What can hang from each mark
S: E P
W: P T
K: E
T: H W
E: K S
H: D T X
X: H
P: L W
L: P
D: H L

Known rows, with every way that one mark hangs from another
[X [H D]]: [ 0.31  1.60 -2.13 -3.55  0.69  2.38 -0.80  1.34 -0.91  3.82 -0.83 -1.51
 -1.67  0.18  0.49 -3.09  1.25 -1.80  0.00 -2.23  0.09 -0.36 -4.64 -2.33]
[E K [S [P W]]]: [ 0.78  5.04  1.22  1.68 -3.45  3.69 -1.17 -2.06 -0.61  1.84  7.17 -1.09
 -0.96 -1.43  0.33  3.09 -3.83  0.53  2.51 -0.90  2.88 -0.72 -1.53 -0.03]
[H D X]: [-0.33 -1.41 -1.37 -1.71 -0.98 -0.09 -1.02 -0.57 -1.56  2.01  2.75 -2.40
 -0.47 -1.55 -2.84 -0.94  1.30 -0.33  0.14 -1.22 -0.78 -0.41  2.44 -0.14]
[P L]: [-1.75  0.44  1.03 -0.27  2.01  0.02  0.30 -0.71 -1.39 -3.52  0.49  0.53
 -1.74 -1.93  0.52  0.22  0.66 -1.64  0.80  1.04  1.18 -1.97  0.84 -0.09]
[W P [T [H D X]]]: [-2.58 -5.03 -4.50 -2.25  2.08  2.69  3.56 -2.09 -1.19  2.70 -1.33 -3.46
  0.98 -0.44 -0.46 -2.16 -0.22 -0.53  1.38 -2.10 -1.48 -2.70  3.55  0.16]
[W P [T H]]: [-2.07 -3.84 -3.31 -0.56  2.92  2.75  4.39 -1.53  0.23  0.70 -3.93 -1.10
  1.41  1.01  2.47 -1.09 -1.91 -0.02  1.41 -1.13 -0.77 -2.20  0.99  0.32]
[S P]: [ 0.69  3.04  0.17 -0.08 -0.91 -0.62 -0.99 -0.53  0.47 -0.11  2.65 -1.41
  0.62 -0.44  1.42 -0.50 -1.61 -1.82  0.62  1.58 -0.75 -3.24  0.14 -0.31]
[X [H [D L] T]]: [-2.78  1.45 -4.02 -7.25 -1.11  1.45 -1.23  1.07 -2.20  2.43 -7.64 -1.79
  2.27 -0.58  0.08 -1.78  2.11 -3.12  0.19 -2.60 -2.47 -1.16 -2.62 -2.67]
[K [E [S [P W]]]]: [ 0.23  2.45  2.99  1.85 -1.51  3.67 -2.94 -0.31  1.41  0.11  3.95 -0.98
 -0.90 -2.94  0.10  0.78 -3.40  1.27  3.36 -0.13  2.26 -3.00 -1.24  0.78]
[P L W]: [-3.53  0.85  2.93  0.28  0.85  2.34  0.54 -1.66 -1.14 -3.18  0.10  1.05
 -3.15 -3.67  0.06  1.98 -0.52 -1.68  1.08  0.44  3.92 -0.65 -2.33  0.26]
[X H]: [ 0.83  1.06 -0.33 -1.48  0.15  2.02  0.22  0.15 -0.76  1.06 -0.87  0.19
 -0.18  1.00  2.28 -2.44  0.23 -1.74 -0.31 -0.26 -0.90 -0.47 -4.85 -1.07]
[K [E S]]: [ 1.71 -0.81  0.88  1.58  0.39  1.91 -2.24  1.28  0.78 -0.15  1.35 -0.16
 -0.33 -0.88 -1.02 -0.34 -0.47  3.04  2.45 -0.99  0.37 -1.06  1.78  0.23]
[P L [W [T H]]]: [-4.96 -1.05  0.54  0.04  3.48  3.39  1.15 -1.61 -0.45 -2.63 -5.59 -0.21
 -1.19 -2.38  1.26  0.02 -1.12 -1.41  1.11  1.07  2.27 -2.60 -2.77 -0.32]
[L [P [W [T H]]]]: [-3.57  0.28 -0.72  2.49  0.46  3.42  2.21 -2.44  0.33 -0.82 -2.35 -0.34
  1.43 -1.24  4.68 -0.66 -2.34 -1.36  1.81 -0.44  1.26 -1.29 -4.58 -0.42]
[X [H [D L]]]: [-1.76  1.36 -3.27 -5.26  0.41  1.36 -0.02  1.10 -3.38  3.32 -2.87 -1.13
 -1.19 -0.81  0.45 -1.23  2.08 -2.85  0.45 -1.86 -2.13 -1.98 -5.15 -3.93]
[H D]: [-0.45  0.43 -1.65 -1.94  0.62  0.37 -1.12  1.14 -0.18  2.91  0.36 -1.76
 -1.37 -0.81 -1.83 -0.74  1.37  0.04  0.39 -1.92  0.90  0.03  0.18 -1.29]
[X [H D [T [W P]]]]: [-1.75  1.75 -1.94 -5.18 -0.48  7.17  1.94 -1.05 -0.59  0.98 -2.18 -2.85
  1.96  0.87  2.15 -2.97  0.17 -1.49 -0.79 -5.29  1.64  1.52 -2.94 -0.39]
[S [P L W]]: [-2.93  3.84  2.92  0.03 -0.02  1.66 -0.39 -2.22 -0.73 -3.18  3.01 -0.19
 -2.38 -4.16  1.68  1.48 -2.11 -3.50  1.49  1.94  3.10 -3.80 -2.18  0.15]
[S E P]: [ 2.24  6.96  2.27  0.76 -0.06 -1.05 -1.13  0.07  1.23  0.03  4.27 -3.00
  1.06 -0.16  1.76 -0.07 -2.77 -0.77  0.10  2.73 -0.39 -4.39  3.06 -1.87]
[W [P L] [T H]]: [-3.77 -3.31 -2.16 -0.84  5.01  2.91  4.77 -2.09 -1.13 -2.95 -3.80 -0.49
 -0.40 -1.02  2.86 -1.00 -1.13 -1.68  1.99  0.12  0.42 -4.10  2.00  0.09]
[H X]: [ 0.03 -1.95  0.27  0.43 -1.45 -0.44  0.29 -1.76 -1.39 -1.11  2.38 -0.73
  1.04 -0.44 -1.16 -0.43  0.16 -0.27 -0.06  0.72 -1.59 -0.61  2.42  1.15]
[T [H D X] [W [P L]]]: [-3.93 -0.82 -0.05 -2.34  1.96  5.57  4.21 -3.36 -5.03 -2.50  3.74 -3.24
 -3.18 -2.83  1.35 -2.73 -0.35 -1.30 -0.83 -2.17  0.39 -1.91  1.19 -1.53]
[T W]: [-0.44  2.08  2.02  0.78 -0.24  3.09  0.07 -1.17 -0.26 -2.18  2.11 -0.78
  0.78  0.76  0.78 -0.21 -0.15  0.94 -1.80 -0.45  1.37  1.04 -2.50 -0.44]
[S [E K] [P L [W T]]]: [-1.52  6.05  3.20  2.69 -0.12  3.65  0.68 -2.12  1.07 -2.20  5.41 -3.05
  0.06 -1.97  0.61  2.45 -2.79 -2.61  2.83  2.74  3.45 -6.17 -0.37 -1.62]
[H T X]: [-0.91 -1.54 -0.49 -1.49 -2.57 -0.20 -0.65 -1.68 -0.44 -2.08 -2.70 -1.37
  4.25 -0.46 -1.74 -0.85  0.31 -0.73 -0.58  0.23 -1.99  0.31  5.09  2.36]
[D [H X] [L [P [W T]]]]: [-5.03 -0.68 -1.13  0.87 -1.25 -0.32  0.38 -6.30 -0.16 -4.59 -0.46  1.52
  3.68 -3.06  0.32  3.78 -0.49 -4.08  2.76  2.66 -1.11 -4.39 -3.42 -0.18]

Rows
[-3.38 -1.69 -3.38 -5.48 -2.58 -0.89 -1.08 -0.97 -2.99  0.46 -4.17 -2.79
  3.23 -2.23 -3.56  0.27  2.14 -1.74  0.47 -1.15 -3.28 -1.43  4.71 -0.43]  [H [D L] T X]
[ 1.03  7.13  3.60  2.32 -4.21  3.25  1.06 -0.99  0.56  2.16  7.81 -2.97
 -1.04 -1.05  0.72  1.72 -4.14 -1.03  0.92  0.92  1.52 -2.51 -1.65 -2.47]  [S [E K] [P W]]
[-2.91  0.14  0.00  2.82 -0.15  2.61  1.21 -2.73  1.97 -2.08  0.07  0.37
  2.35 -1.15  2.96  1.87 -0.94 -1.58  2.81 -0.86  3.22 -0.96 -3.69  1.35]  [L [P [W T]]]
[-4.21 -0.59  0.04 -3.65 -0.05  4.89  2.22 -3.55 -2.56 -4.61  1.69 -3.30
  1.19 -2.67 -1.10 -0.77  0.95 -1.77 -0.10 -3.00  1.99 -0.62  5.18  1.69]  [H D [T [W [P L]]] X]
[-1.47  2.80  4.02  1.54  0.52  3.75 -2.69 -0.97  0.07 -3.48  4.13 -0.46
 -2.51 -4.96  0.68  0.91 -2.64 -0.44  3.97  0.86  3.62 -4.97 -0.48  0.44]  [K [E [S [P L W]]]]
[-5.34  0.44 -2.20 -2.15 -2.25  2.36  2.34 -3.02 -5.22  1.41  0.88 -1.61
 -1.67 -4.81  2.08 -0.54 -0.74 -2.86  1.28 -1.64 -2.46 -1.81 -3.27 -3.32]  [T [H [D [L [P W]]] X]]
[-4.95  3.60 -2.60 -5.18 -3.10  3.91  0.31 -1.16 -2.34  1.22 -4.68 -0.88
  1.55 -3.08  3.25 -0.73  0.49 -4.80  1.99 -3.92  0.20 -0.39 -6.67 -2.29]  [X [H [D [L [P W]]] T]]
[-0.97  0.34  1.44  0.52 -0.66  3.56  1.28 -2.50 -3.20 -1.84  1.69 -2.17
  0.81  0.30  1.29 -3.02 -1.34  0.64 -3.07  0.59 -2.50 -0.02 -1.24 -1.30]  [T [H X] W]
[-2.05  1.13  2.57  2.28  2.09  4.00 -3.00 -1.25  2.05 -4.17  1.45 -1.09
  0.50 -3.72  0.22  1.67 -2.07 -0.35  5.19  1.73  4.04 -6.67  0.33  1.33]  [K [E [S [P L [W T]]]]]
[-0.52  3.43  0.90 -2.54 -1.60  5.24 -0.73 -0.76 -0.23 -2.09 -3.84 -1.31
  3.95  2.02  2.93 -2.96  0.08 -1.07 -2.38 -1.57  0.02  1.55 -4.58 -0.24]  [X [H [T W]]]
[-1.59  3.68  1.10  1.92  0.26  3.85 -0.98 -3.15  0.16 -2.38  4.72 -1.11
  0.02 -2.16  0.35  3.62 -2.57 -1.10  4.40  0.74  4.78 -4.31 -0.28  0.68]  [E K [S [P L [W T]]]]
[-2.60 -0.33  0.06  0.76 -0.87  2.28  0.39 -3.60 -0.26 -0.29 -0.70 -2.81
  2.39 -1.26  1.11 -0.97 -3.38 -2.07  0.71  2.55 -1.34 -4.51 -1.42  0.69]  [S [P [W [T [H X]]]]]
[-3.97 -1.03 -2.13  0.54 -0.32  3.41  1.10 -2.94 -1.07  1.02  0.01 -2.83
  1.04 -2.60  1.51 -1.68 -0.77 -1.78  1.93 -1.42  0.37 -1.72 -2.10 -0.79]  [L [P [W [T [H D X]]]]]
[-2.13 -5.61 -2.89 -0.10  1.50  2.39  4.82 -3.32 -1.34 -0.30 -2.01 -1.97
  2.44  0.46  1.36 -1.59 -1.54 -0.39  1.08 -0.18 -2.67 -2.69  3.35  1.31]  [W P [T [H X]]]
[-1.39 -3.45 -2.01  0.47  1.03  0.70  0.92 -1.89 -0.89 -0.43 -3.19 -1.89
  2.91  0.70  0.05 -2.15 -0.39 -0.23 -0.04  1.70 -3.22 -2.58  1.76  0.16]  [W [T [H X]]]
[ 0.02  7.42  3.88  1.31 -1.31  1.14 -0.75 -0.96  1.45  0.55  3.50 -2.55
 -0.25 -1.87  1.27  1.37 -4.08 -0.92  0.45  2.09  2.26 -3.02 -0.15 -1.37]  [S E [P W]]
[-3.75  2.24 -1.76 -1.76 -1.22  3.20  2.30 -3.21 -5.95 -1.20  3.22 -3.25
  0.59 -2.37  3.26 -2.41  0.32 -2.01 -0.84 -1.54 -3.75 -2.35 -2.60 -4.50]  [T [H [D [L P]] X] W]
[-2.42 -1.66 -2.51 -3.64 -1.00 -1.02 -0.11 -1.07 -3.93  1.42  0.70 -1.96
  0.12 -2.28 -3.14  0.55  2.07 -1.53  0.65 -0.67 -2.89 -2.22  1.86 -1.89]  [H [D L] X]
[-2.79  3.13 -4.31 -5.44 -1.93  1.73  0.20 -0.26 -2.60  0.82 -4.56 -1.43
  2.98 -1.48  3.74 -2.11  1.92 -4.67  1.65 -3.26 -2.36 -1.64 -3.60 -2.72]  [X [H [D [L P]] T]]
[-1.07  5.57  2.54  1.24 -1.26  3.80 -0.92 -2.57 -1.82 -1.71  7.61 -0.46
 -2.76 -3.33  0.79  3.14 -3.01 -1.16  3.14  0.17  4.32 -2.60 -0.58 -0.17]  [E K [S [P L W]]]
[-2.98 -3.45 -1.37 -0.30  4.12  1.95  3.74 -2.67  0.27 -4.25 -0.92  0.07
  0.41 -0.94  1.32  1.62  0.13 -1.92  3.02 -0.21  2.59 -3.51  3.03  1.92]  [W [P L] T]
[-2.66  0.39  2.11 -0.25  2.29  4.68  4.25 -3.21 -2.02 -5.53  3.88 -0.11
 -1.82 -1.41  2.74  0.92 -0.55 -1.04  0.10 -1.38  3.17 -0.92 -0.13  0.42]  [T [W [P L]]]
[ 1.12  7.30  2.96  1.41 -0.98  1.08  0.98 -0.64 -1.13 -2.01  8.68 -2.98
 -1.48 -1.75  1.58  0.38 -2.25 -2.68  1.52  2.82  0.22 -5.75  2.33 -3.14]  [S [E K] [P L]]
[-3.50  0.65 -1.25 -4.86 -2.50  2.08 -0.93 -2.13 -3.29 -1.60 -2.32 -3.58
  3.97 -1.31 -2.65 -0.03  2.09 -0.98 -1.57 -1.64 -1.98 -0.30  2.27 -0.92]  [H [D L] [T W] X]
[-2.95 -0.57 -1.89 -3.92 -2.24 -2.71 -1.52 -3.36 -1.00 -3.42 -5.31  0.47
  4.99 -1.51 -3.18  1.38  0.54 -2.82 -0.31  2.73 -4.88 -2.42  2.63  0.05]  [D [H T X] L]
[-5.75 -0.01 -2.09  0.04  0.39  2.45  3.13 -2.94 -1.77 -1.27 -4.69  0.15
  1.81 -2.02  4.65  1.20 -1.63 -2.42  2.29  0.02 -0.86 -2.90 -5.24 -2.21]  [D [L [P [W [T H]]]]]
[-3.72  4.96 -0.27 -1.81 -2.03  1.00 -0.71 -4.10 -0.40 -6.34 -2.48  0.66
  5.41 -1.16  2.73  1.07 -0.18 -3.11 -0.75  0.71 -1.87 -1.64 -3.04 -1.87]  [D [H [T W]] [L P]]
[-3.60  0.54  1.35 -0.81  3.08  5.82  5.05 -2.76 -3.42 -4.36  1.32 -0.84
 -2.53 -1.49  4.37 -1.74 -1.83 -0.92 -0.87 -1.05  1.09 -1.44 -1.39 -1.37]  [T H [W [P L]]]
[-3.58 -1.51 -0.55  2.54 -0.68  3.06  2.44 -4.23 -0.98 -1.87 -0.25 -1.20
  2.47 -1.74  3.48 -0.94 -2.14 -1.64  1.67  0.43 -0.29 -1.69 -2.39  0.50]  [L [P [W [T [H X]]]]]
